What can hang from each mark
W: J P Y Z
U: P Y Z
Y: W
Z: U W
J: U W

Known rows, with every way that one mark hangs from another
(Y (W J P)): [-0.83  1.10  1.74  1.81  1.80 -0.40  4.23  0.87  2.70  1.07  1.08  1.13
 -0.83 -1.52 -1.28  0.92  0.87 -0.02  1.03]
(J U W): [-0.42  0.27  1.56  0.74  0.82 -1.78  1.25  0.62  2.41  0.05  1.24 -0.57
 -0.08 -0.83  0.15  0.68  0.75  2.36 -0.20]
(W P Y): [-1.00  1.25  0.68  1.95  4.08  0.32  2.60  0.77  1.27  0.10  0.28  0.27
  0.54 -1.42 -0.42  1.63  1.47 -1.10  3.44]
(W P Z): [ 0.81 -0.14  0.64  0.41  3.51 -0.86  2.43  0.39  2.14  0.62  0.92  2.52
  0.20  1.32  0.06  1.26  1.19 -0.64  1.75]
(W Y Z): [ 0.59  0.37  1.21 -0.31  4.87  0.28  1.84  0.19  0.69 -0.98 -0.06  2.02
 -0.18  1.45  1.03  0.63  1.48 -0.79  0.27]
(U P (Y W) Z): [ 0.28 -1.66 -0.46  0.21 -5.93  1.79  1.74 -0.87  0.56 -2.49 -2.19 -0.65
 -2.07  1.12  1.59  0.27  1.02  2.88 -4.13]
(J (U P Z)): [-1.27 -1.04 -1.83 -0.12 -1.72 -0.03 -0.86  0.21 -0.54 -1.41 -0.99 -2.23
  0.19 -1.28  1.24 -0.11  2.16  2.90 -0.25]
(J U (W P)): [-1.13  0.56  1.19  2.16  2.05 -1.83  2.14  1.14  3.27  1.11  2.27 -0.39
  0.05 -1.67 -0.47  1.56  0.64  1.24  2.29]
(Z U): [-0.03  0.98  1.39  1.10  1.79 -0.40  2.01 -0.31  0.46 -0.95 -1.15 -0.02
 -0.21  3.67  1.04 -0.36  2.73 -0.34  1.03]
(U Y (Z W)): [-0.62  0.92 -0.65 -2.62 -3.28 -0.25  1.88  0.21  1.46 -2.94 -2.06 -0.17
 -1.49  0.52  2.26  1.02  1.40  2.21 -3.64]
(J U): [-0.16  0.14  1.90  0.21  1.68 -1.03  1.00  0.27  1.82 -0.83  1.10 -0.11
  1.01 -1.59  0.20 -0.25  2.02  1.72  1.27]
(J (U Z)): [-1.38  1.17  0.10 -0.74 -0.08  0.06 -0.06  0.06  0.58 -0.61 -0.80 -1.17
  0.45 -0.77  0.99  0.68  2.93  2.02  0.87]
(Y (W J P Z)): [ 0.29  0.45  1.78  1.04  4.26 -0.23  4.65  0.90  2.74  0.87  1.53  3.04
 -1.34  0.41 -0.48  1.01  1.14 -0.74 -0.14]
(Y (W (J U))): [-0.54  0.63  2.91  0.69  2.09 -0.66  3.13  0.75  2.30 -0.15  1.41  0.54
 -0.42 -2.11 -0.51 -0.55  1.93  1.68 -0.60]
(Z (U P (Y (W J)))): [ 0.55 -1.33  1.16  2.48 -0.96  0.90  4.99 -0.33  1.69 -3.07 -1.10 -0.01
 -3.02  2.68  1.32 -1.50  2.20  2.12 -3.11]
(W P): [-0.11  0.75  0.64  1.34  1.36 -0.91  1.93  0.43  2.05  0.62  0.89  0.52
  0.63 -0.55 -0.57  1.39  0.98 -0.09  2.54]
(J (W P)): [-0.54  0.86  0.18  1.81  0.51 -1.58  2.24  0.74  2.77  1.60  1.00  0.10
 -0.52  0.21 -0.66  2.34 -0.27  0.13  0.95]
(Z (U Y) (W J P)): [-0.80  1.21  0.43  0.81  3.01 -1.19  6.27  1.23  3.55 -2.55 -0.19  0.67
 -2.40  1.08  1.17 -0.11  2.64  0.32 -0.28]

Rows
[ 0.02 -1.59  0.26  0.97  3.59 -1.14  1.27  1.08  0.87 -1.38  1.28  0.13
 -1.21 -0.10  1.13  0.13  0.56  1.70 -1.36] -> (J (U P) (W Y Z))
[-1.26  1.65 -0.32 -0.61  2.68 -2.88  3.84  2.05  2.46 -0.84  1.25  0.75
 -0.85 -2.23 -0.44  1.14  0.59  0.05  0.59] -> (Z (W J P))
[ 0.27 -0.50  3.03  3.20  0.31  1.41  5.42 -0.41  2.31 -0.88 -0.34  0.90
 -1.30  3.05  0.83 -0.21  2.42 -0.09  0.17] -> (Z (U (Y (W P))))
[ 1.15 -0.26  1.21  1.36  5.16  0.25  5.16  0.80  5.31 -1.95  2.51  2.43
 -1.18 -1.14  0.30 -0.01  2.77  1.99  1.23] -> (W (J (U Y)) P Z)
[-1.25  1.52  0.45  2.65  3.06 -0.81  2.59  1.24  1.97  1.00  0.43 -0.37
 -0.80 -0.59 -0.48  2.73  0.32 -0.67  1.71] -> (J (W P Y))
[-0.29  0.67  2.13  2.14  5.25 -0.09  5.62  0.61  1.70  0.33  0.52  2.38
 -1.87  3.25  0.53  0.12  3.01 -1.67  0.61] -> (Y (W J P (Z U)))
[ 0.02 -0.66 -0.85 -0.20 -0.11 -1.43  4.23  0.72  1.48 -4.81 -0.86 -0.35
 -2.87  1.64  2.03 -1.50  1.88  2.14 -3.54] -> (Z (U P Y) (W J))
[-2.12  0.36 -2.51 -1.86 -1.33 -0.37  0.27  1.09 -1.88 -2.57 -2.26 -1.79
 -1.08 -0.96  1.94  0.92  1.06  0.69 -2.47] -> (U P (Z (W Y)))
[-1.23  0.71 -0.38  1.71 -0.95  0.31  2.76  0.49  3.84 -0.42  0.19 -1.29
 -1.48 -0.49  0.93  2.06  1.83  2.98  0.01] -> (J (U Y Z) (W P))
[-1.45  2.03 -1.82 -1.08 -0.28 -0.52  4.14  1.35  3.33 -2.16 -0.95  0.13
 -2.11 -1.22  1.11  1.74  1.73  1.80 -1.29] -> (U Y (Z (W J P)))
[ 0.05  0.95  1.04  0.48  3.70 -0.79  1.98  0.48  1.69 -0.21  0.24  1.46
 -1.22  1.99  1.02  1.89  0.39 -0.06 -1.09] -> (J (W Y Z))
[ 0.78 -2.34  1.81  1.08  0.64 -0.05  2.34 -0.33 -1.27 -1.28 -0.98  1.28
 -1.60  5.14  1.72 -1.29  1.76 -0.25 -2.71] -> (Y (W (Z (U P))))
[-1.28  1.11  1.75  1.40  3.16 -0.92  1.46  1.08  1.79 -0.24  1.01 -0.96
 -0.26 -1.18  0.30  1.05  1.25  1.30  0.58] -> (J U (W Y))
[-1.07  1.81  0.58  2.35  9.10  0.46  5.15  1.13  1.50 -0.53 -0.12  1.59
 -1.57  2.93  0.80  0.75  3.88 -2.31  2.74] -> (W J P Y (Z U))
[-0.96  0.91  0.78  1.85  4.45 -1.28  3.37  1.34  3.72 -0.05  2.05  0.24
  0.22 -3.32 -1.00  0.40  2.29  1.20  3.72] -> (W (J U) P)
[ 1.16 -2.14  3.88  1.27  2.35  0.76  4.93  0.18  3.79 -0.97  2.30  2.72
 -0.92  0.07  0.57 -0.19  1.62  1.40 -0.16] -> (J (U (Y (W P Z))))
